Each row was made from one path, in order. Every step used is in the known rows, and no mark comes twice. Write each row's path.
In the rows, zero is written as 128.
Known rows:
ziva > tola: [137 122 100 168 138 127 142 129 124 115 186 100 166  93  90 134 121 124
 106 129 133 133]
ziva > namo > mevo: [146 181 128 148 138 166 122 124 129 138 179 100 111  76  75 131 134 121
 144 119  96 173]
namo > ziva > tola > mevo: [133 148  96 154 119 136 104  85 105  96 168  98 165  83 128 116 143 128
 162 169 170 158]
botib > namo: [160 139 124 136 128 117 122 119 138 136 173 117 157 120 115 145 134 108
  80 112 101 133]
botib > namo > ziva > tola > mevo: [141 141  88 150 113 138 106  67 110 108 186  91 177  85 127 128 153 113
 140 154 144 148]
bisoker > botib: [160 139  89  96 145 108 139 148 169 118 147 109 145 136 116 137 115 123
  95 126 113 130]
bebit > namo > ziva > tola > mevo > mogi > botib: [ 91  93 111 123 127 181 153 149 168  64 167  70 150  67 135 122 152  67
 160 166 122 119]
mevo > mogi > botib > namo > ziva > tola: [139  86  75 138 126 149 132 138 126  92 179  63 172  73 110 135 140  60
  96 149  96 101]
tola > mevo > namo: [120 180 172 114 138 125 117 119 197 128 163 110 154 118 126 104 119  73
 147 123  97 162]
navo > bebit > namo: [141 125 129 116 155 178 174 157 182 131 161 119 116  90 100 131 149 136
  95 115 110 127]
ziva > namo > botib: [125 171 128 151 174 129 153 170 146 118 148 106 134  78  88  90 126 150
  99 108  95 162]
navo > bebit > namo > ziva: [160 130 115 116 154 192 145 129 153 127 149 119  97  80 109 122 161 150
 127 133 136 138]
tola > mevo > mogi > botib > namo > ziva: [139 129 117  98 108 133 101 130 157  94 145  89 162  96 163 125 156  50
 120 171  98 127]
bebit > navo: [155 143 155 133 155 116 114 123 156 108 139  99 155 112 123 131 137 145
 132 134 125  97]
mogi > botib > namo > mevo > tola > ziva: [195 121 128 145 121 127 128 134 153 163 137  86 159  65 141 132 124  80
 114 143 101 136]
navo > bebit: [162 145 109 120 144 140 142 149 160 139 146 122 136  92 106 122 139 133
  81 134 122 136]
tola > ziva > namo > botib: [139 180 183 125 183 124 140 148 170 129 131 100 116  60 126  89  97 149
 112 116 103 164]
mogi > mevo > namo > ziva: [182 188 142 128 156 139  82 129 156 135 167  99 124  93  90  91 130  57
 187 147  70 179]
mogi > mevo > tola > ziva > namo > botib: [163 166 146 148 192 118 146 177 178 145 148  90 155  47  89  62 100 106
 161 128  49 190]
ziva > namo: [126 158 145 141 155 137 136 141 154 135 188 112 124 109  73 128 115 114
 116  99  87 147]
navo > bebit > namo > botib: [139 140 110 127 171 170 188 187 175 114 117 114 124  59 116  93 159 168
  77 122 116 142]

Which path is each row?
[113 112  91 129 116 143 121 141 139  72 157  70 173  69 140 114 144  64
 142 187 132 126] -> namo > ziva > tola > mevo > mogi > botib
[153 135 114 124 115 153 121 176 144 103 136  85 140  70 133 132 145  64
 108 166 100 138] -> namo > mevo > mogi > botib
[ 98 169 121 152 155 127 157 143 173  98 148  79 186  66 114  65 122 106
 130 131 112 168] -> ziva > tola > mevo > namo > botib
[149 143  97 169 141 164 143 135 129 156 187 102 147  78  57 116 128 124
 155 109  86 174] -> ziva > namo > mevo > tola
[139 166 186  90 151 186 116 113 163 124 170  84 108  52 122 127 104  96
 164 131  70 171] -> tola > ziva > namo > mevo > mogi
[177 130  93 162 144 110 126 167 148 143 174 117 181 102  81 104 129  79
 151 145  73 168] -> mogi > mevo > tola
[157 129  86 168 136 142 112 103  93 110 172  99 149  83  99 126 133 139
 136 151 160 143] -> namo > ziva > tola
[ 93 120 112 119 125 141 139 125 153  79 180  90 193  84 128 122 127  86
 135 155 107 142] -> ziva > tola > mevo > mogi
[142 140 151 145 188 122 161 156 169 143 136 102 151  64 108  76  90 151
 127 106  90 166] -> mevo > tola > ziva > namo > botib
[191 139 143 140 134 140 115 109 132 157 137 110 148  68 141 120 111 128
 157 147 134 173] -> namo > mevo > tola > ziva
[160 139 108 110 112 168 115 113 128 116 168  93 157  81 127 143 153  90
 113 135  77 154] -> botib > namo > mevo > mogi
[175 118 135 116 152 204 167 129 178 162 142 106 120  44 124 119 135 144
 152 130 114 159] -> navo > bebit > namo > mevo > tola > ziva
[139 130  84 154 106 124 116 112 125 105 169  74 175  79 130 128 153  75
 117 168 141 121] -> mogi > botib > namo > ziva > tola > mevo
[140 104 120 110 125 122 139 176 171 109 160  89 166 107 125 142 133  46
  64 131  62 101] -> mevo > mogi > botib > namo
[181 112  69 173 108 131 140 157 128 153 152  90 178  81 101 132 150  79
  99 137  99 132] -> mogi > botib > namo > mevo > tola
[140 172 141 139 171 123 141 168 174 123 128 106 150  89 111  74 118 119
 103 111  94 161] -> mevo > namo > botib
[126 148 125 123 136 173 139 180 160 111 171  73 120  62  88 128 135  56
 125 136  59 141] -> ziva > namo > mevo > mogi > botib
[143 142 115 157 154 155 118 102 131 122 187  85 147  89  79 105 115 101
 156 123 118 146] -> mevo > namo > ziva > tola
